Each row comes from the steps of one walk. Every step used is in the known rows, and no mark comes twice. Write the walk behind each row, first mark first.
In the rows, zero is written as 128.
Known rows
zudi > dagulod > vagof: [139,  92, 135, 132, 146, 109, 171, 116, 124, 119, 141, 114, 121, 114, 177,
 131, 108, 131, 137, 180, 128, 116, 118, 114, 138,  79, 110, 110]
zudi > dagulod > fibin > pomeva > zekam > nebo: [161, 139, 130, 119, 170, 154, 129, 151,  70,  95, 141,  92, 111, 139, 135,
 149, 108, 119, 129, 195, 137, 118, 133, 137, 128, 141, 122, 167]
nuli > vagof: [124, 129, 146, 146, 145,  92, 184, 147, 154, 118,  96,  97, 125, 145, 148,
 134, 111, 131, 124, 135, 116, 153, 110, 139, 171,  91, 120, 176]
zekam > pomeva > fibin > dagulod > vagof: [134,  94, 164, 111, 163, 141,  93, 104, 134, 131, 150, 102, 134, 143, 177,
 156, 120, 134, 127, 117, 164, 149, 160, 139, 138, 123, 156, 129]
vifut > pomeva: [158, 112, 117, 144, 144,  82, 174, 130, 155, 141,  91, 122, 147,  95, 168,
 120,  81, 164, 117, 115, 183, 133, 131, 129, 125, 114,  91, 173]
nebo > zekam: [144, 115, 166, 153, 155,  76, 142, 125, 165, 144, 121, 110, 122, 139, 144,
 126,  99, 156, 118, 136, 155, 140,  80, 139, 144, 121, 111, 153]
dagulod > zudi > pomeva > zekam: [146, 138, 152, 128, 183,  91, 108, 166, 162, 193, 142, 115, 118, 131, 162,
 153,  89,  98,  99, 170,  80, 119, 103, 124,  96, 102, 159, 149]
fibin > dagulod > zudi > pomeva > zekam > nebo: [177, 149, 152,  85, 217, 121,  63, 166, 146, 179, 170, 143, 111, 148, 180,
 162, 110, 122, 138, 196,  61, 144, 145, 133, 105, 127, 175, 154]
dagulod > vagof: [126, 104, 145, 143, 154,  85, 147, 115, 134, 150, 110, 118, 140, 117, 176,
 145, 105, 141, 121, 158, 145, 135, 121, 106, 136,  81, 125, 106]
nuli > vagof > pomeva: [107, 150, 156, 148, 152, 116, 189, 148, 143, 122, 100,  98, 125, 128, 120,
 137, 107, 129, 115, 149, 139, 173, 126, 156, 166, 122, 110, 161]
nuli > vagof > pomeva > zekam: [117, 180, 150, 148, 151, 136, 180, 140, 163, 140, 114,  77,  95, 146, 102,
 165,  98, 120, 108, 150, 139, 177, 131, 149, 159, 145, 123, 190]
nebo > zekam > pomeva: [158, 106, 158, 139, 157, 104,  94, 121, 172, 160, 119, 119, 128, 159, 150,
 134,  98, 148, 100, 103, 179, 139, 115, 143, 129, 117, 119, 139]
zudi > pomeva > zekam > nebo: [163, 141, 120, 124, 190, 131, 100, 142, 178, 170, 141, 144, 120, 148, 156,
 159,  89, 123, 127, 161, 107, 136,  85, 116, 141,  95, 147, 164]
zudi > dagulod > fibin: [139,  87, 141, 155, 152, 105, 206, 140,  99,  87, 143,  98, 126,  98, 167,
 118, 100,  93, 127, 158, 146,  95, 100, 118, 155,  84, 108, 131]
dagulod > zudi: [147, 115, 149, 134, 163,  72, 162, 165, 128, 157, 123, 118, 136, 110, 179,
 129, 106, 121, 113, 153, 121, 144, 113, 133, 112, 107, 130, 138]
nebo > zekam > pomeva > zudi: [150,  86, 139, 117, 152, 116, 101, 123, 168, 175, 149, 105, 106, 171, 127,
 138, 117, 137,  87,  85, 166, 133,  87, 151, 108, 129, 113, 142]
fibin > pomeva > zudi > dagulod: [145,  76, 123, 125, 155, 123, 154, 145,  94, 120, 139,  92,  98, 106, 134,
 133, 139, 136, 124, 141, 107, 122,  88, 179,  90, 121,  71, 182]
vifut > pomeva > zekam: [171, 141, 110, 143, 137,  98, 162, 125, 170, 160, 107, 102, 121, 114, 152,
 143,  72, 154, 111, 111, 178, 139, 140, 120, 120, 134, 103, 206]
vifut > pomeva > vagof > nuli: [145, 128, 124, 158, 128, 119, 202, 117, 162, 162, 101,  96, 124, 112, 139,
 149,  87, 161, 125, 128, 193, 183, 111, 146, 157, 110, 106, 173]
vagof > nuli: [125, 104, 139, 178, 154,  86, 189, 140, 145, 146, 113, 129, 114,  74, 167,
 158,  98, 128, 132, 126, 156, 175,  64, 127, 163,  94, 109, 146]
nuli > vagof > pomeva > zudi > dagulod > fibin: [ 95, 115, 142, 129, 143, 151, 232, 151,  86,  94, 156,  65,  91, 127,  92,
 129, 124,  71, 102, 168, 131, 113, 115, 153, 158, 124, 104, 131]
zekam > nebo: [164, 117, 118, 127, 170, 110, 150, 138, 145, 133, 120, 148, 136, 129, 169,
 134, 108, 147, 141, 151, 149, 161,  82, 122, 149,  97, 117, 153]
zudi > pomeva > fibin > dagulod > vagof: [113,  95, 182, 121, 183, 116,  95, 109, 147, 135, 155, 113, 140, 121, 174,
 143, 112, 125, 141, 161,  99, 115, 126, 132, 143,  98, 167, 126]
zekam > pomeva > zudi > dagulod > vagof: [143,  63, 109,  96, 144, 146, 136, 116, 122, 155, 167, 106, 107, 140, 159,
 143, 125, 112, 108, 131, 145, 110, 130, 126,  95,  85, 110, 101]
zudi > pomeva > fibin > dagulod > vagof > nuli: [ 92,  96, 186, 145, 181, 117, 112, 115, 140, 142, 161, 116, 124,  91, 170,
 168, 105, 115, 147, 165, 111, 144,  99, 128, 161,  94, 170, 109]
dagulod > zudi > pomeva > vagof: [140, 126, 161, 128, 176, 110, 124, 153, 158, 185, 137, 104, 135, 155, 157,
 134, 111, 110, 107, 174,  83, 134, 107, 152, 117,  72, 159, 132]
zudi > pomeva > vagof: [137, 113, 147, 143, 168, 126, 131, 126, 180, 161, 129, 107, 132, 151, 151,
 141, 105, 126, 121, 145, 107, 133,  86, 147, 151,  63, 136, 159]

Which walk is each row?
[ 92, 148, 168, 148, 143, 142, 213, 136, 149, 102, 122,  70, 128, 140,  94,
 138, 108, 112, 123, 144, 152, 180,  94, 171, 180, 136, 129, 184] : nuli > vagof > pomeva > fibin
[187, 154,  93, 114, 154, 125, 145, 129, 164, 157, 113, 128, 127, 138, 150,
 144,  74, 166, 124, 140, 180, 156, 134, 118, 127, 139, 115, 196] : vifut > pomeva > zekam > nebo
[115, 116, 155, 161, 159, 137, 201, 124, 146, 121, 137,  92, 133,  99, 116,
 137,  99, 122, 123, 130, 176, 171,  68, 160, 152, 137, 112, 174] : vagof > pomeva > fibin
[135, 127, 182, 129, 194, 115, 115, 157, 141, 182, 158, 113, 106, 119, 174,
 164, 122, 118, 135, 182,  80, 172, 123, 162, 137,  99, 163, 130] : fibin > dagulod > zudi > pomeva > vagof > nuli
[161, 103, 166, 118, 186,  75, 134, 167, 118, 146, 144, 122, 125, 103, 197,
 137, 125, 141, 135, 153, 102, 154, 153, 150, 106, 131, 130, 151] : fibin > dagulod > zudi
[156, 164, 124, 128, 178, 152, 160, 136, 154, 159, 136, 122, 109, 131, 126,
 162,  93, 141, 124, 159, 169, 184, 103, 134, 138, 155, 122, 171] : vagof > pomeva > zekam > nebo
[141, 101, 170, 141, 146, 128, 113, 107, 175, 139, 145,  90, 131, 175, 126,
 130, 100, 133, 108,  94, 185, 147,  80, 153, 140, 135, 134, 163] : nebo > zekam > pomeva > fibin
[130, 140, 135, 137, 154, 153, 177, 108, 132, 139, 155,  90,  90, 120, 129,
 162,  90, 118, 122, 189, 156, 140, 134, 121, 128, 131, 112, 123] : zudi > dagulod > vagof > pomeva > zekam
[153, 100, 186, 121, 168, 130,  83, 111, 168, 128, 162,  91, 115, 165, 145,
 138, 116, 148, 128,  96, 171, 155, 123, 171, 143, 160, 139, 178] : nebo > zekam > pomeva > fibin > dagulod
[165, 156, 130, 103, 200, 122,  94, 168, 156, 192, 151, 143, 124, 154, 162,
 155,  90, 106, 116, 193,  80, 137, 107, 117, 107, 101, 173, 138] : dagulod > zudi > pomeva > zekam > nebo
[130, 114, 143, 168, 146, 120, 198, 125, 153, 152, 122,  93, 106, 120, 140,
 167, 110, 133, 134, 138, 156, 193,  70, 148, 171,  94, 117, 164] : pomeva > vagof > nuli
[129, 124, 187, 123, 187, 124, 171, 152, 112, 129, 169,  90, 125,  97, 143,
 135, 121, 119, 131, 161, 140, 179, 132, 178, 122, 178, 142, 164] : vagof > pomeva > fibin > dagulod > zudi
[120, 131, 162, 147, 171, 111, 144, 157, 151, 193, 139, 112, 117, 126, 154,
 160, 102, 101, 113, 182,  94, 164,  85, 146, 138,  74, 160, 118] : dagulod > zudi > pomeva > vagof > nuli
[151, 104, 172, 118, 205,  81,  85, 168, 138, 164, 148, 139, 131, 101, 200,
 131, 116, 121, 129, 170,  71, 124, 144, 146, 106, 100, 148, 130] : fibin > dagulod > zudi > pomeva
[111, 127, 153, 147, 164, 111, 161, 122, 132, 153, 114, 116, 139, 100, 153,
 147,  98, 139, 111, 173, 165, 152, 138, 122, 135, 115, 117,  93] : dagulod > vagof > pomeva
[154,  85, 153, 120, 171, 139, 115, 123, 150, 120, 153, 102, 125, 129, 170,
 143, 120, 131, 136,  86, 159, 159, 127, 162, 137, 137, 133, 184] : zekam > pomeva > fibin > dagulod
[122, 130, 157, 162, 152, 127, 149, 139, 117, 146,  98,  82, 113, 116, 130,
 173, 123, 157, 130, 151, 143, 195,  97, 177, 148, 118, 110, 176] : fibin > pomeva > vagof > nuli
[149,  73, 110, 120, 150, 123, 132, 137, 150, 171, 140, 120, 113, 133, 156,
 145, 122, 120,  95,  78, 158, 138, 100, 143,  98, 106, 104, 153] : zekam > pomeva > zudi
[142,  78, 141,  94, 142, 140, 107, 102, 138, 162, 172,  97,  94, 176, 133,
 137, 117, 130,  97, 142, 153, 104, 123, 134,  97, 112, 114,  90] : nebo > zekam > pomeva > zudi > dagulod > vagof
[157, 111, 202,  98, 176, 117,  81, 135, 144, 148, 174,  90, 121, 171, 149,
 131, 119, 133, 114, 126, 144, 151, 142, 170, 110, 168, 161, 149] : nebo > zekam > pomeva > fibin > dagulod > zudi
[172, 143, 115, 126, 170, 125, 142, 135, 159, 154, 133, 125, 113, 149, 152,
 165,  98, 138, 136, 147, 142, 163,  95, 118, 141, 126, 129, 188] : pomeva > zekam > nebo
[126,  79, 130, 111, 147, 127, 131, 129,  78, 132, 137,  87, 105, 115, 138,
 144, 135, 137, 117, 177, 106, 113, 122, 153,  83, 111,  94, 123] : fibin > pomeva > zudi > dagulod > vagof
[152,  66, 110, 127, 146, 116, 204, 136, 130, 126, 168, 105,  94, 111, 144,
 124, 124, 115, 130, 129, 122, 116,  62, 145, 116, 102,  80, 169] : pomeva > zudi > dagulod
[124,  83, 145, 117, 139, 140, 124, 104, 132, 172, 176, 104,  80, 147, 129,
 160, 113, 117, 103, 142, 166, 133,  97, 130, 120, 109, 116,  72] : nebo > zekam > pomeva > zudi > dagulod > vagof > nuli
[148, 167, 150,  96, 192, 157, 108, 120, 130, 154, 155, 123, 103, 138, 151,
 177, 109, 162, 139, 194, 152, 184, 183, 126, 134, 164, 146, 129] : fibin > dagulod > vagof > pomeva > zekam > nebo
[109,  86, 137, 129, 148, 126, 149, 132,  70, 141, 138,  96,  86,  86, 135,
 163, 129, 128, 125, 181, 119, 142, 101, 152, 102, 112,  96, 111] : fibin > pomeva > zudi > dagulod > vagof > nuli
[145,  77, 145, 118, 146, 137, 139, 125, 116, 128, 179,  83,  96, 161, 121,
 122, 114,  95,  89, 119, 167,  81,  99, 140, 121, 121, 113, 110] : nebo > zekam > pomeva > zudi > dagulod > fibin
[117,  94, 149, 138, 157, 101, 135, 158,  68, 127, 116,  80, 128,  99, 132,
 142, 129, 115,  93, 133, 133, 106, 106, 151, 103, 134, 107, 147] : dagulod > fibin > pomeva > zudi
[133, 194, 135, 118, 165, 159, 166, 150, 158, 138, 123, 104, 103, 171, 103,
 168, 103, 131, 124, 173, 143, 193, 129, 146, 168, 148, 137, 185] : nuli > vagof > pomeva > zekam > nebo
[149, 136, 145, 146, 161, 107, 111, 146, 128, 143, 104,  89, 114, 120, 141,
 165, 106, 153, 114, 138, 129, 152, 120, 155, 110, 147, 110, 207] : fibin > pomeva > zekam
[154, 101, 143, 129, 151, 109, 161, 119, 149, 109, 135,  99, 140,  99, 161,
 121,  98, 161, 145, 108, 176, 148, 140, 157, 138, 151, 113, 211] : vifut > pomeva > fibin > dagulod
[110, 120, 130, 121, 143, 149, 229, 150, 127, 114, 157,  80,  84, 130,  94,
 131, 130, 103, 119, 155, 119, 147, 101, 171, 144, 123,  88, 161] : nuli > vagof > pomeva > zudi > dagulod
